Each row was made from one walk, in order. Every step used is in the known rows, and no mark comes twice. Write each row's walk.
Known rows
zugav, lopem, mubu, fifol: -199, -459, -140, -52, 39, 147, -95, 100, 85, -375, 151, -415, 167, -39, -334, -308, -80, 50, 208, 313, -132, -135, 30, 334, 223, 282, -26, 314, 105, 410, -29, 205, -197, 148, -446, 124, 6, 161
rusa, vato, mebe, kudo: -25, -183, -507, 75, -129, -195, -58, 67, 61, 369, -115, 450, -485, 8, -89, -83, 187, 42, -10, 177, 226, -249, 133, -12, 74, -101, 232, 140, -131, 70, -85, -157, 124, 168, 185, -29, -294, -82
dotovo, mubu, rusa, vato, mebe: -115, -337, -528, 212, -191, -179, -300, 62, 33, 242, -44, 302, 56, 90, 42, -186, 60, 131, 247, 47, 29, 61, 216, 287, 80, -174, 160, 75, -117, 20, -94, -55, 35, 382, 304, -125, -533, 68
mubu, rusa, vato, mebe, semoz, kape: -191, -137, 81, 112, -296, -407, 228, 66, 106, 61, -216, 9, -480, 189, -365, 62, 498, 184, 243, 69, 438, -45, 171, 19, 135, -423, 448, -10, 28, 58, 170, 53, 250, -120, 223, 121, -191, -270
kape, semoz: -132, 11, 121, 149, -62, -186, 167, 114, 338, 11, 49, -192, -55, 29, -34, 154, 58, 125, -17, -22, 269, -62, -4, 46, -13, -105, 180, 95, -11, 11, 214, -41, 284, -227, -88, -139, 85, -160
dotovo, mubu, rusa, vato, mebe, semoz, kape: -216, -233, 22, 107, -344, -452, 217, 106, 116, 57, -169, -80, -424, 273, -408, 20, 506, 245, 343, 76, 447, -35, 213, 78, 142, -448, 551, 18, 24, 94, 84, 88, 244, -115, 239, 121, -161, -266
fifol, bofut: -137, -175, 104, -70, 155, 193, 36, 30, -199, -70, 331, -71, 267, 173, 129, -184, 36, -76, 40, 73, -118, 23, -191, 12, 54, 80, -220, 41, 81, 166, -2, 23, -29, 308, -125, -5, 18, 73
rusa, vato, mebe, semoz, kape: -219, -115, 80, 71, -249, -381, 227, 36, -5, 89, -288, -7, -538, 146, -414, 52, 446, 112, 139, 41, 411, -131, 174, -47, 105, -422, 493, 38, 42, 45, 213, 8, 277, -203, 168, 115, -173, -235
zugav, dozu: -77, -186, -59, 88, 248, 46, 197, 79, -56, -11, 97, -79, -93, -15, -106, 141, 57, -55, -98, -161, -185, 75, -85, 207, 32, 138, -308, -188, 38, -54, -162, 244, -218, -144, -257, -101, 337, -16
dozu, zugav, lopem, mubu: -50, -625, -374, 116, 304, 41, 193, 81, -29, -263, 286, -495, -10, -264, -451, 106, -71, -125, 13, 467, -219, 115, -82, 277, -134, 301, -304, 74, 119, 356, -90, 264, -156, 43, -376, -124, 72, 273
lopem, mubu: -139, -313, -300, -140, -27, 132, 50, 73, 46, -184, 233, -421, 73, -221, -297, -52, -42, 70, -22, 232, -96, 116, 47, 39, -4, 115, 44, 244, 14, 338, 73, 81, 17, 57, -177, 70, -75, 68
rusa, vato, mebe, semoz: -77, -178, -181, 161, -134, -238, 99, 43, 23, 216, -202, 172, -372, 11, -136, -240, 178, -60, 26, 60, 271, -136, 231, 128, 186, -216, 271, 139, 16, 23, 33, -131, 250, 5, 151, 23, -392, -133
vato, mebe: -102, -156, -330, 104, 92, -109, -163, 26, -110, 271, -151, 314, -123, -5, 40, -52, 70, -116, -145, 26, -94, 27, 156, 20, -11, -14, 69, 160, -74, -35, 121, -12, 95, -24, 63, -182, -278, 105
dotovo, mubu: -79, -263, -182, -39, -122, -122, -24, 101, 29, -31, 155, -271, 176, 257, -128, -120, 21, 169, 296, 6, 12, 12, 119, 177, 26, -85, 302, 91, -3, 103, -251, 138, -13, 40, 47, -9, 68, -5
dozu, zugav, lopem, mubu, kape, semoz: -242, -315, -154, 290, 149, -207, 323, 178, 322, -15, 179, -573, 11, -76, -150, 238, 53, 264, 26, 251, 99, -61, -13, 291, -169, 58, 48, 155, 31, 128, 116, 218, 161, -206, -274, -386, 143, 5
dotovo, mubu, lopem: 55, -309, 2, -12, -110, -14, 145, -63, -8, -79, 220, -341, 224, 191, -40, -46, 3, 9, 215, 99, 21, -6, 226, 222, 117, 82, -122, 5, 104, 351, -424, 307, 30, 220, 44, -145, 90, -229
mebe, semoz, kape, mubu, lopem, zugav, mudor: 136, -550, 110, 130, 100, -307, 584, -170, -67, 109, -104, -31, -20, 247, -542, 359, -74, -20, 255, 205, 382, -217, 48, 395, -116, -124, -479, 3, 99, 128, -278, 500, -49, 102, -33, -163, 81, -9
mubu, lopem, zugav: 116, -236, 102, 108, 120, 67, 336, -245, -114, 23, 25, -98, 163, 75, -140, 277, -97, -177, 11, 63, 99, -40, 103, 218, 180, 268, -694, -128, -42, 172, -335, 405, -165, 205, -170, -95, 221, -69
vato, mebe, semoz, kape, mubu: -308, -233, 127, -74, -292, -535, 92, 106, -140, 159, -82, -22, -260, 253, -492, -26, 368, 292, 386, -12, 307, -11, 173, 210, -26, -449, 520, 170, -75, 79, 163, 274, 364, -357, 6, 15, 34, -147
vato, mebe, semoz, kape, mubu, lopem: -122, -305, 182, -25, -216, -314, 212, -50, -146, 76, 27, -140, -86, 185, -284, 13, 256, 75, 264, 89, 217, -27, 278, 250, 84, -171, 38, 72, 45, 326, -130, 402, 303, -67, 21, -153, 39, -314
kape, semoz, mebe: -108, 171, -123, 170, -187, -62, 231, 102, 384, 40, -88, -60, -26, 193, -147, 143, 153, 374, -141, 68, 310, -231, 53, 79, 121, 31, 367, 38, 7, 43, 204, 28, 171, -444, -111, -128, 65, -311
mubu, rusa, vato, mebe, kudo: -1, -200, -505, 112, -191, -219, -40, 92, 164, 352, -43, 470, -446, 50, -38, -72, 238, 122, 96, 207, 256, -152, 134, 48, 102, -98, 188, 91, -142, 87, -124, -126, 97, 249, 245, -25, -308, -111
rusa, vato, mebe: -127, -223, -473, 173, -66, -97, -300, -24, -134, 282, -200, 370, -78, -63, 24, -160, -31, -34, -8, 5, -19, -76, 180, 136, 29, -147, 115, 114, -97, -33, 52, -150, 75, 259, 214, -131, -531, 116
kape, mubu, fifol, bofut: -313, -300, 233, -176, 4, 105, -144, 67, -230, -133, 350, -128, 433, 329, 30, -487, 4, 116, 376, 53, -123, -114, -125, 287, 230, 52, -90, 261, 50, 329, -36, 171, -68, 331, -317, 89, 79, 109
kudo, mebe, semoz, kape: -106, 49, 264, 1, -218, -353, 465, 112, 71, -2, -152, -149, -647, 192, -531, 122, 481, 95, 187, 95, 496, -220, 194, -104, 199, -367, 557, -22, 79, 69, 166, 123, 312, -452, 83, 202, 111, -399
dotovo, mubu, kape, semoz, mebe, kudo: -86, -1, -384, 89, -242, -213, 332, 198, 438, 240, 23, 0, -359, 275, -202, 106, 334, 487, 7, 237, 437, -370, 110, 55, 103, 4, 538, 134, -69, 127, -74, 68, 179, -309, -15, -123, 149, -372
semoz, kape: -156, -1, 203, -39, -148, -212, 144, 5, -16, -65, -143, -119, -276, 133, -317, 213, 323, 152, 118, -1, 218, -34, 4, -133, -25, -271, 302, -59, 31, 28, 189, 103, 99, -210, 69, 101, 101, -143
semoz, kape, mubu: -283, -171, 169, -134, -279, -421, -2, 65, -163, 47, -3, -77, -64, 226, -430, 57, 246, 344, 425, -45, 200, 20, 59, 193, -101, -385, 401, 88, -85, 65, 120, 297, 232, -264, -22, 18, 144, -77
bofut, fifol: -18, -136, 70, -212, 210, 259, -48, -83, -199, -114, 327, -116, 276, 58, 23, -138, -16, -48, 8, -65, -103, 38, -192, -77, -20, 53, -188, 21, -9, 176, 14, 65, -30, 334, -172, 37, 159, 44
lopem, mubu, kape, semoz, mebe: -223, 60, -311, 166, -172, -26, 279, 143, 413, 39, -17, -296, 43, 128, -171, 142, 160, 544, -136, 175, 243, -225, 106, 154, 47, 83, 419, 138, -10, 110, 201, 155, 159, -434, -160, -229, 48, -276
lopem, mubu, dotovo: -71, -186, -301, 112, 53, 65, 76, -17, -62, -153, 258, -504, 219, -13, -365, -62, 20, 240, 151, 227, 63, 44, 90, 291, -136, 35, -167, 151, -46, 225, -105, 58, 108, 0, 35, -141, 103, 77

Write each row's walk
23, -286, 201, 68, -54, -220, 512, -141, -140, 87, 33, -137, -81, 217, -468, 262, 111, -36, 250, 95, 345, -145, 248, 333, 269, 23, -349, -73, -61, 215, -294, 562, 61, -67, -167, -37, 294, -254
kudo, mebe, semoz, kape, mubu, lopem, zugav
73, 65, 97, 58, -106, -200, 448, 149, 128, 84, 0, -48, -532, 81, -305, -132, 217, -78, 86, 129, 381, -262, 271, 47, 319, -130, 359, 57, 79, 56, -30, 26, 301, -354, 22, 141, 5, -365
kudo, mebe, semoz
-112, -258, -169, 163, -258, -358, 83, 99, 76, 230, -104, 180, -271, 96, -160, -268, 242, 98, 255, 73, 304, -30, 255, 279, 185, -280, 294, 129, -30, 49, -12, -24, 277, 41, 181, 6, -375, -158
kape, mubu, rusa, vato, mebe, semoz
-274, -179, 233, -117, -324, -506, 152, 97, -102, 58, -35, -129, -217, 248, -508, -2, 343, 334, 443, -21, 336, -20, 122, 206, -19, -442, 493, 115, -44, 89, 121, 281, 328, -343, -17, 81, 133, -184
mebe, semoz, kape, mubu
-13, -318, 186, 46, -15, -140, 339, -209, -190, 51, 19, -133, 144, 180, -343, 304, 26, -3, 215, 39, 192, -34, 132, 320, 131, 73, -502, -86, -87, 202, -278, 542, -56, 75, -175, -84, 288, -112
semoz, kape, mubu, lopem, zugav
-242, -281, -58, -176, -108, 153, -156, 64, 83, -288, 132, -363, 208, -22, -210, -395, -73, 159, 210, 167, -93, -152, 80, 223, 315, 186, 82, 392, 48, 428, 26, 104, -163, 155, -363, 224, -18, 90
lopem, mubu, fifol
-291, -149, -132, 149, -42, -135, 233, 170, 371, 12, 146, -525, 51, -50, -84, 157, 80, 358, -2, 132, 182, -47, 61, 151, -100, -37, 250, 249, -21, 105, 213, 127, 271, -214, -167, -278, 44, -116
lopem, mubu, kape, semoz
-57, 90, -322, 101, -195, -175, 338, 167, 425, 250, -24, 94, -415, 188, -152, 142, 327, 426, -94, 235, 437, -371, 70, -5, 92, 36, 438, 101, -65, 86, 6, 29, 179, -323, -30, -115, 120, -364
mubu, kape, semoz, mebe, kudo
-237, -226, -367, 12, 28, 78, 108, 88, 52, 5, 151, -481, 147, -119, -68, 0, 28, 348, 12, 221, -126, 10, 95, 157, -134, 101, 114, 208, -17, 131, -3, 232, -20, 28, -108, -205, -52, 66
lopem, mubu, kape
-83, -521, -585, 316, 45, -153, -184, 50, -20, 162, 4, 211, -33, -104, -74, -83, 11, -5, 166, 245, -86, 84, 115, 370, 1, -8, -146, 28, -59, 121, -83, 21, -67, 374, 115, -201, -485, 211
dozu, zugav, lopem, mubu, rusa, vato, mebe
-9, -399, -360, 285, 286, -11, 175, -5, -114, -210, 292, -547, 143, -39, -471, 44, -4, 107, 182, 388, -18, 49, -6, 459, -222, 163, -408, 35, 22, 239, -219, 197, -9, -3, -108, -283, 200, 217
dozu, zugav, lopem, mubu, dotovo
-134, -345, 109, 11, -301, -317, 152, -75, -155, 78, 4, -113, -70, 155, -298, -43, 208, 112, 329, 84, 256, -75, 292, 305, 100, -234, 64, 45, 28, 330, -163, 338, 299, 70, 100, -123, -83, -313
rusa, vato, mebe, semoz, kape, mubu, lopem
-170, -103, 63, 128, -160, -390, 140, 2, -169, 10, 79, -301, 10, 324, -505, -28, 292, 424, 475, 54, 367, -55, 137, 404, -148, -359, 150, 65, -101, 54, -64, 205, 323, -281, 139, -143, 244, -100
mebe, semoz, kape, mubu, dotovo
-205, -307, -378, 187, -254, -309, -271, 44, -41, 263, -113, 351, -54, 95, -92, -107, 164, 207, 303, 29, 108, 59, 199, 278, 35, -309, 219, 69, -148, 9, 48, 12, 127, 255, 291, -97, -489, 33
semoz, kape, mubu, rusa, vato, mebe
-14, -435, -57, 152, 285, 54, 425, -52, -135, 4, 172, -237, 90, 121, -247, 288, -4, -112, 7, -114, -109, 51, 36, 426, 167, 304, -693, -241, 16, 102, -491, 577, -346, 11, -358, -174, 510, -63
dotovo, mubu, lopem, zugav, dozu
-253, -123, -74, 196, -96, -259, 199, 194, 362, 93, 113, -450, 107, 177, 0, 129, 112, 409, 145, 17, 226, -99, 98, 225, -92, -136, 382, 184, -35, -11, 57, 148, 255, -216, -51, -320, 112, -149
dotovo, mubu, kape, semoz
-106, -406, 136, 134, 177, -128, 553, -44, -153, 26, 80, -214, -132, 146, -434, 330, 174, -52, 71, -116, 76, 23, 46, 429, 185, 137, -564, -230, 23, 103, -336, 629, -191, -176, -369, -122, 545, -175
mebe, semoz, kape, mubu, lopem, zugav, dozu
82, -360, 4, 94, 52, 3, 317, -186, -102, 17, 96, -223, 260, 205, -193, 219, -85, -88, 157, 67, 103, -30, 159, 314, 188, 229, -557, -87, -40, 218, -461, 466, -172, 227, -145, -99, 250, -76
dotovo, mubu, lopem, zugav
-196, -67, -369, 261, -70, -27, 319, 170, 415, -17, 3, -325, 11, 111, -262, 203, 155, 464, -132, 266, 222, -217, 65, 233, -9, 151, 343, 97, 40, 85, 168, 215, 142, -446, -211, -299, 56, -230
zugav, lopem, mubu, kape, semoz, mebe
-87, -186, -82, 139, -511, -317, -9, 100, 156, 36, 72, 77, -75, 152, -258, -145, 188, 400, 663, 61, 406, -78, 174, 397, 203, -423, 313, -110, -90, 82, -144, 31, 145, 288, 330, 157, -304, -246
kudo, mebe, semoz, kape, mubu, rusa, vato
-91, -401, 86, 123, 215, -75, 452, -60, -195, 12, 94, -175, -18, 128, -377, 368, 111, -49, 60, -135, -24, 47, 16, 417, 124, 172, -629, -252, -13, 90, -337, 640, -250, -113, -367, -153, 542, -102
semoz, kape, mubu, lopem, zugav, dozu
-66, -369, 111, 139, 185, -143, 626, 2, -149, 65, 111, -189, -234, 165, -506, 333, 188, -74, 99, -83, 122, -67, 123, 431, 255, 120, -479, -233, 14, 112, -349, 651, -137, -266, -361, -103, 558, -248
kudo, mebe, semoz, kape, mubu, lopem, zugav, dozu
-116, -219, -52, 129, -508, -308, -68, 54, 145, 6, 40, 48, 28, 137, -188, -135, 162, 423, 632, 36, 350, 9, 104, 398, 126, -413, 235, -110, -88, 83, -125, 9, 101, 371, 323, 149, -324, -165
mebe, semoz, kape, mubu, rusa, vato
-150, -231, 67, 65, -364, -468, 83, 161, 192, 70, 137, 52, -55, 302, -200, 10, 421, 401, 570, 87, 294, 249, 129, 322, 61, -306, 245, -8, -91, 95, 1, 297, 182, -37, 169, 15, -41, -181
vato, mebe, semoz, kape, mubu, rusa
-212, -372, -75, 157, -212, -364, 283, 121, 119, -54, -129, -169, -481, 103, -551, 99, 480, 134, 241, 254, 379, 11, 152, 109, 70, -312, 383, 23, 81, 162, 157, 142, 233, -122, 111, 78, -199, -192
zugav, lopem, mubu, rusa, vato, mebe, semoz, kape
127, -433, -98, 358, 479, -146, 210, 26, -111, -115, 78, -106, -127, -69, -216, 227, -55, -272, 52, 329, -165, -9, -189, 347, -197, 265, -494, -237, 151, 24, -225, 260, -236, -13, -279, -288, 211, 285
dozu, zugav, lopem
-88, -83, -81, 137, -51, -221, -35, -18, -189, 37, 158, -213, 249, 234, -292, -85, 71, 359, 411, 25, 163, -4, 94, 453, -192, -187, -57, 66, -141, 16, -157, 164, 211, -115, 117, -229, 199, 39
kape, mubu, dotovo
-92, -260, 290, -65, -247, -284, 276, -59, -101, -25, 78, -243, -42, 181, -296, 31, 234, 123, 313, 84, 245, -42, 225, 245, 83, -165, 17, 12, 65, 342, -165, 412, 261, -57, 3, -87, 130, -350
mebe, semoz, kape, mubu, lopem
-55, -215, 266, -58, -259, -298, 339, -15, -98, 10, 107, -216, -157, 201, -372, 36, 245, 100, 332, 116, 305, -119, 301, 254, 160, -172, 95, 18, 61, 346, -179, 427, 325, -141, 4, -68, 151, -436
kudo, mebe, semoz, kape, mubu, lopem
-43, -283, -53, 155, 341, 59, 354, -21, -122, 38, 60, -62, -25, 31, -228, 318, -5, -124, -100, -163, -121, 50, -86, 316, 108, 264, -635, -248, -39, -75, -273, 421, -364, -90, -384, -103, 467, 50
lopem, zugav, dozu
-198, -400, -454, 130, 169, 76, 158, 121, 59, -89, 175, -529, 107, -145, -193, 86, 17, 235, 6, 358, -151, 31, 50, 269, -220, 192, 6, 146, 44, 107, -46, 343, -45, 9, -185, -300, -38, 135
zugav, lopem, mubu, kape
